Each row was made from one walk, in order. Every step used is in the known rows, and no mark comes twice. Write each row's walk.
In the rows, zero is written as 128.
Known rows:
regu pufu kigaz finep silu: [150 173 150 151  87 137 176  87 138 141 149 142 108  77 127 132 180 160
 144  99  95 134 105 188 131  97 110  68 132 133 115 179 123  75 105 174
 113 151 130 157 117 112 175 140 140 130 155  48  65 173 103 103  65 143
  81 179]
finep regu: [147 133 151 153  82 146 186 157 100 162 116 169 161 110 133 104 114 154
 159 141 126 102 103 156 131  92 105  72 147 134 113 166  93 119 112  84
 140 137 140 176 120 108 154  95 126 111 151  84 115 120 141 126 101 134
 125 162]
pivur topo finep regu pufu kigaz: [142 189 156 177  92 132 205  77  54 162 168 154 128 120 100  70 150 158
 157 149 137 115 105 152 143  93 141  85 122 135  90 144 102  96 105 116
 120 187 107 216 118  76 187 130 131 121 137  81 100 153 147 118  88 136
  95 200]
pivur silu finep: [122 114 166 144 106 149 143 151 125 140 125 178 161 104 110  86 141 201
 138 107 103 100  96 156 128 127  96 116 146 121 138 151 139  97  92 131
 162 114 188 159 128  80 146 138 130 106 152  95  95 135 118  91  95 127
 145 153]
regu kigaz finep topo: [165 152 183 134 123 140 162 130 125 147 126 176 156  42 139  92 155 156
 143 132 108 137 108 147 118 132  92  61 134 108 126 161 143  68  50 142
 147 134 131 149  46 123 154 151 138 107 154  80  64 142 136  97 119 127
 124 145]
silu topo finep kigaz: [119 177 178 119 110 149 157 159 104 153 102 155 141  71 155  83 129 127
 147 179 127 125 102 111 139 107  94 119 126 134 117 146 123 151 104 120
 145 126  97 178 142  89 152 127 141  54 138 112  80 131 123  86  92 124
 122 155]
kigaz pufu finep: [160 120 138 135 139 116 136 148 101 175 144 182 174  93 113  96 151 156
 173 130  98 110  99 122 146 124 101  81 151 137 123 157 113 150 186 127
 105 140  81 157 123 122 159 109 118 179 134  94  99 122 117  84 107 123
 142 154]
silu topo finep kigaz pufu: [120 183 170 124 144 129 154 148  83 157 102 159 142  68 144  90 137 126
 143 186 127 119  93  96 144 108  87 108 143 130 113 144 126 146 171 130
 146 126  49 173 147 102 141 134 143  69 131 123  85 135 103  90  95 120
 139 160]
pivur finep silu: [143 146 183 113  92 113 155 161 169 146 121 129 156  79 143 131 116 184
 176 121 113  97  85 168 111 119  71  99 140 128 120 180 121 130 147 155
 148 121 158 163  99 117 150 105 133 138 132  70  95 174 116 104  91 128
 106 157]
kigaz pufu finep silu: [155 154 152 126 138  94 153 138 131 155 152 166 144  94 129 105 153 165
 154 126  97 114  96 133 145 126  85  86 154 132 120 170 132 117 214 134
 101 105  93 159 114 132 166 119 103 202 135  65  85 145  89  85 106 134
 121 160]
pivur silu finep regu: [118 128 155 153 100 162 182 143 123 136 113 171 175 124 116  92 122 194
 130 125 121  80  95 173 120 112  98 117 146 122 113 167 115  74 105  93
 157 112 179 158 118  80 150 126 126 131 151  85 122 107 117  93  91 139
 149 166]
regu pufu finep: [168 134 114 183  87 129 161 148 122 176 163 175 160 108 114  78 149 155
 186 133  88  92 110 131 124 121 102  81 126 149 125 155  97 157 115 124
 101 149 100 157 122 103 171 121 114 152 139  54  78 131 155  94 102 127
 115 168]
topo finep silu pivur: [140 186 200 128 108 116 153 146  99 172 176 149 133  78 131  66 146 169
 124 132 114 108  82 155 148 141  89  86 133 119 123 152 150  99 158 115
 109 107 122 228 130  94 188 105 120 112 152 102  61 165  82  98  64 122
 121 137]
regu kigaz finep: [152 125 166 124 103 142 150 138 115 149 139 162 165  70 136 109 165 171
 152 116 103 146 113 157 121 107  99  79 114 107 135 167 131  86  68 149
 134 135 150 143  73 133 154 137 145  98 152  90  97 148 104  89 126 103
 116 158]
silu pivur finep: [150  97 182 132 111 134 138 160 115 177 137 150 181  75 128 104 139 179
 170 131 103 104  78 165 120 129 100 104 129 146 120 139  96 147 155 143
 130 130 129 196 113 109 166  87 144 105 145  96 113 145 108 110  55 117
 147 120]
regu finep: [164 123 146  97 132 135 144 172  91 168 120 181 153  72 118 116 130 173
 169 137 103 122 104 158 111 116 109  96 138 136 154 163 108 152  85 118
 136 152 148 165 118 111 131  97 136 102 159  93  66 148 149 107 137 114
 128 140]
pivur topo finep: [144 162 204 125 106 124 152 152  75 159 155 154 129  93  99  47 140 170
 145 144 138 142 100 133 145 120  95  90 124 125 116 144 146 102  94 140
 140 134 146 200 121  82 166 110 126 109 134 119  80 169 136 105 121 112
  96 166]
finep regu pufu kigaz: [143 140 115 192  79 151 196  97  92 162 143 170 149 116 122 109 146 146
 174 130 115 104 102 160 127  85 149  62 150 141 110 146  79 117 106  98
 116 187 107 187 126 105 178 113 143  98 144  53 114 131 156 137  66 142
 123 175]
regu finep kigaz pufu: [154 131 136  90 183 127 134 160 122 171 115 186 131  53 128 137 153 166
 166 181  87 109 106 121 117 128  98  79 155 140 158 161 107 161 138 127
 138 132  93 147 124 123 128 112 124  73 132  90  64 161 117  82 124 125
 146 128]
pufu kigaz finep topo: [170 144 182 123 129 155 152 112 115 137 113 180 143  53 122 122 157 150
 142 105 103 151 109 164 141 114 120  70 139 139 115 157 125  74  66 156
 138 168 132 160  98  87 173 136 145 107 157  80  66 125 128 121  64 143
 115 146]
pufu kigaz finep: [156 121 171 121 105 161 140 112 104 144 130 157 145  73 117 137 173 160
 143  94  99 152 109 165 142  94 137  91 118 142 119 163 123  89  89 168
 123 164 150 159 118 108 177 125 158 106 158  92 100 134 102 105  65 130
 105 153]
regu kigaz pufu: [144 133 143 137 132 101 145 129  86 170 141 184 158  80 137  95 168 164
 162 134 112 124  95 118 130 119 116  57 158 102 142 148 129 132 151 119
 131 148 102 181  80 151 144 135 139 109 139  97 106 166 115  95 133 105
 144 148]
pufu finep regu kigaz: [155 132 134 149  99 135 181 131 110 161 157 168 202 115 141  80 148 153
 161 142 116  81 112 138 119 109 113  87 118 109 109 170  97 104 111  82
 103 140 115 160  67 135 165 124 107 163 144  71 129 109 129  83 127 132
 129 167]
pivur topo finep silu: [138 199 218 109 101 104 171 145  99 148 168 137 100  88 118  58 136 183
 132 131 130 132  96 143 149 128  76  87 128 112 121 170 169  84 120 141
 144 109 152 198 111  96 171 114 112 140 137 105  69 187 108 101 120 125
  83 182]
pufu finep silu: [154 147 164 126  97 120 156 157 146 153 160 150 144  96 133  97 144 163
 146 119  94 108 103 141 134 119  88  92 133 129 123 182 133 108 150 118
 108 117 135 162 106 119 175 105  98 186 140  62  80 144 105  88 102 137
 109 163]
silu pivur: [146 106 170 151 104 133 140 163  90 182 160 170 142  76 120  84 160 165
 150 126  97 131  89 153 137 116 113  76 137 140 138 125 113 138 130 109
 118 136 124 197 126 106 174  93 136  91 160 108  94 140 109 121  87 120
 144 118]
regu kigaz finep silu: [145 169 180 118  97 125 172 128 138 141 155 138 129  65 152 119 164 172
 129 110 103 135 107 159 118 112  79  79 128  99 130 190 155  53  92 155
 130 109 152 149  60 147 155 145 130 127 155  73  84 164  83  80 127 121
  97 161]
silu finep: [140 106 150 166 104 153 146 165 100 146 111 189 167 106 111  93 131 174
 153 121 117  85  95 148 136 125 104  90 147 126 136 161 133 120  82 120
 131 131 163 187 124  84 136 130 137 104 161  94  90 137 133  92 108 128
 117 142]
topo finep: [151 164 170 124  94 135 141 158  90 161 134 167 159  95 121  69 129 163
 169 128 125 115 100 137 147 128 104  89 127 122 118 158 126 130  95 118
 131 143 140 197 139  86 158 112 134  82 141 110  72 140 133 105 102 110
 110 150]
kigaz finep regu: [159 133 163 142  81 165 181 140  97 144 113 151 165  97 128 124 123 154
 147 129 124 121 111 176 120  89  87  89 127 133 108 184  97  78 101 122
 138 125 132 139 113 107 149 102 139 126 160  81 106  97 115 115  99 132
 112 156]
pufu kigaz finep silu topo: [134 172 187 112 108 138 179 113 101 124 113 124 119  68 147 144 155 139
 110 106 120 150  96 170 135  76 108 119 131 135 108 172 134  77 133 171
 125 148 135 150 117 121 165 138 163 141 171  83  92 140  87 110  74 146
 102 178]
pivur finep topo: [164 131 183 123 116 126 158 167 156 152  93 169 183  61 137 104 107 163
 183 140 116  97  87 153 112 139  82  81 150 138 115 153 105 139 100 149
 161 148 143 164  86  92 145 105 132 113 130  83  85 140 155 124  87 131
 131 139]
pivur topo finep kigaz pufu: [133 181 195 116 152 114 133 139  98 166 145 169 109  68 108  78 163 173
 148 183 112 134 102 103 152 128  88  72 132 131 125 141 148 130 151 154
 147 113  86 185 124  92 154 120 113  87 111 119  83 177 103  74 112 121
 116 159]

Which walk is each row?
[142 111 198 143 113 120 148 158  72 181 182 161 119  69 101  75 169 184
 123 136 106 152  87 144 142 111 112  84 131 139 145 117 139 122 122 135
 131 123 135 203 106  98 179  85 121 115 149 118 108 158 111 125 107 122
 136 137]
silu pivur topo
[140 105 169 126 160 126 124 151 148 182 133 154 163  51 132 141 161 175
 165 173  85 100  77 138 119 133  94  88 150 152 124 134  99 164 202 152
 134 113  65 186 120 118 162 100 126  84 124 101 114 147  80  84  45 127
 162 116]
silu pivur finep kigaz pufu
[151 150 205  84 154  98 167 153  91 172 183 148  97  51 105  97 151 193
 111 139 103 132  86 170 115 125  89  94 134 130 160 153 150 107 139 135
 123 111 140 194  95 117 165  86 109 143 162 102  65 192  99 103 138 129
 118 139]
regu finep silu pivur topo
[119 144 176 121  88 133 174 151 101 149 113 156 138  88 144  92 140 159
 132 125 114 154  87 144 114  92 101 133 144 134 134 137 121 113 135 125
 175 124 143 142 131 103 159 121 152 118 144 108 114 131 121 126 104 131
 163 166]
pivur silu topo
[146 168 167 141  80 140 175 148  79 162 127 164 177 116 125  67 104 156
 165 149 144  88 102 143 148 109 106  87 127 124  95 170 102 110 109  79
 129 137 131 208 130  86 159 104 128 100 143  96  94 114 135 114  91 121
 113 162]
topo finep regu
[128 162 185 108  96 111 188 158 131 141  98 116 152  78 164 129 104 162
 156 140 135 105  77 154 105  97  69 139 146 133 118 171 119 140 161 154
 150 115 133 155 115 123 138 105 148 152 143  78 107 150 117 115  89 137
 117 167]
pivur finep silu topo
[169 149 145 141 166 101 156 125 119 165 148 205 184  67 136  72 159 152
 162 150 105 104 101 110 127 143 103  55 155 107 127 147 130 110 155 113
 117 139  65 167  48 131 162 153 106 169 125  74  77 133 128  84 136 132
 152 150]
regu kigaz pufu finep topo
[137 159 222 117 131 107 172 116 103 154 202 122 101  47 128  97 190 194
  88 124 101 155  95 166 125 117  86  85 109 105 136 156 176  35 116 164
 126  97 140 177  48 143 179 126 117 147 163  96  92 189  49  79 129 120
 106 153]
regu kigaz finep silu pivur topo
[136 169 165 124 142 129 126 144 113 166 130 180 138  70 123  96 155 149
 167 174 103 113 104 109 151 135  96  66 143 130 123 152 133 141 143 128
 140 126  81 188 142  94 157 127 122  61 117 106  72 152  98  81  81 118
 130 144]
topo finep kigaz pufu
[138 174 166  79 123 117 184 159  89 149 106 150 131  68 149 123 105 152
 130 138 124 122  88 142 107  98  89 125 147 127 149 169 128 123 140 118
 135 122 134 161 115 127 122 103 144 138 163  87  65 155 128 115 142 135
 123 157]
regu finep silu topo
[140 112 172 137 115 129 181 129 115 179 154 137 208  91 149 101 135 182
 167 153 127  72  80 164 100 116 108  96 129 121 113 149  83 118 144 109
 127 141 116 201  62 135 169 107 134 109 148  90 141 123 103 101  85 125
 148 138]
silu pivur finep regu kigaz
[148 134 125 176  91 134 161 110 103 165 148 178 130  94 114 102 171 157
 180 110  95 123  99 154 134 100 153  63 147 142 123 139  95 140  90 131
 111 194 121 193 133 102 178 125 142  85 141  67  87 161 152 127  73 129
 120 176]
regu pufu kigaz
[171 128 169 139 119 134 161 156 138 157 134 197 170  70 123  71 128 146
 162 131  99 108 106 133 141 142  97  73 134 140 124 150 127 121 104 110
 122 136 111 155  89  86 175 118 106 160 140  73  71 109 160 100 103 139
 133 146]
pufu finep topo
[148 126 171 171 122 144 155 153 124 143 103 206 160  79 118  78 113 168
 147 131 118  84  95 146 139 150  91  70 157 124 128 154 140 109  65 110
 145 139 152 186  99  70 135 136 121 105 159  86  61 126 154 105 103 137
 125 140]
silu finep topo
[144 121 137 182  92 138 194 135 114 189 153 148 183 103 131 103 126 169
 184 159 117  67  75 177  99 106  96  85 142 161 107 143  54 148 161 107
 125 151  82 199 117  98 171  81 135 117 145  64 116 120 129 126  54 131
 143 145]
silu pivur finep regu pufu
[140 126 151 137 139 127 133 154 134 163 128 186 132  62 133 130 169 154
 164 163  88 125  99 120 142 117 103  59 159 139 140 149 116 152 144 128
 142 124  81 163 130 112 150 112 123  80 126  94  99 154 109  93  98 130
 141 139]
finep kigaz pufu
[156 130 131 134 144 103 141 127 100 169 155 185 194  94 127  89 171 157
 162 133 101 108 101 111 136 129 111  78 140 110 135 149 120 129 163 124
 103 135  86 164  76 150 164 137 120 163 127  80 103 132 106  71 131 114
 143 156]
regu kigaz pufu finep
[153 133 164 133  95 169 177 103  96 143 120 154 168  97 124 141 150 157
 145 111 117 128 112 185 134  75 132  90 125 143  96 174  96  73  96 133
 124 169 131 156 110 104 169 114 148 120 159  76 124 104 119 113  60 139
 113 165]
pufu kigaz finep regu
[171 138 188 135 120 156 153 152 131 140 109 182 147  46 129 101 134 155
 142 122 105 143 106 157 128 129  79  65 136 137 127 164 127  87  69 150
 162 132 136 143  92  87 148 126 133 109 157  80  60 125 127 115  93 135
 115 144]
kigaz finep topo
[170 155 151 166 116 152 171  91 123 151 131 182 135  57 115 106 163 145
 156 111  96 135 107 168 126 119 122  49 141 142 113 149 103  93  68 162
 131 180 107 162  97  82 177 146 146 103 153  56  51 138 146 124  61 146
 118 164]
regu pufu kigaz finep topo
[115 192 196 117 101 129 169 136  82 148 123 141 151  94 137  52 129 158
 132 132 134 133  88 130 128 107  99 143 124 124 115 141 128 105 138 120
 165 122 138 163 141  81 164 127 156 107 141 124  90 130 112 107  87 116
 156 177]
pivur silu topo finep
[135 141 185 133 100 123 157 153 115 174 172 156 123  76 137  98 156 175
 123 117  94 124  82 164 139 120  93  74 150 126 137 149 144 109 152 117
 117 106 129 203 124 114 175  95 119 120 154  91  89 165  87 114  79 133
 122 132]
finep silu pivur
[125 130 126 174 138 130 180 122  75 153 119 186 189 118 137  95 131 170
 152 145 136  68  94 133 126 116 106  72 168  93 116 160 117  90 138  89
 120 136 114 195  79 131 124 154 130 128 155  91 122 124 116  75 130 124
 147 155]
silu finep regu kigaz pufu
[128 114 141 153 156 144 134 153 135 151 103 195 144  81 114 121 160 168
 154 160  96  89 101 124 146 133  94  71 160 131 137 157 138 135 131 127
 139 118 110 174 132  91 119 139 121  80 139 100  89 140 106  66  99 132
 134 141]
silu finep kigaz pufu
[153 137 177 134 116 120 152 144 129 172 187 157 144  80 120  85 161 173
 127 120  87 105  88 157 142 128  95  98 133 139 123 158 132 105 174 109
  92 100 109 184 114 116 201  94 100 186 159  76  83 137  88  89  79 142
 126 140]
pufu finep silu pivur
[130 157 220 121 131 132 138 152 104 182 185 151 109  56 104  56 167 171
 125 183 108 135  99 134 149 132  99  86 113 141 123 126 153 115 102 135
 138 110 100 208 116  79 187 111 106  65 135 126  78 164  95  84  89 125
 121 135]
silu pivur topo finep kigaz
[157 124 140 150  95 149 181 148 110 161 141 167 201 115 124  88 119 149
 165 135 118  90 110 142 133 101 105  98 125 139 102 173  88 122 133  85
 113 134 123 158 112 109 169  99 111 173 144  66 113  91 139  93 103 137
 123 165]
pufu finep regu
[155 129 149  86 139 150 141 188 142 166 117 182 138  46 122 123 137 168
 168 170  87 113 113 137 116 118  98  84 132 136 154 162 117 162  67 118
 145 138 133 152 122 112 139  99 122  57 137  93  57 161 144  82 122 128
 129 132]
regu finep kigaz
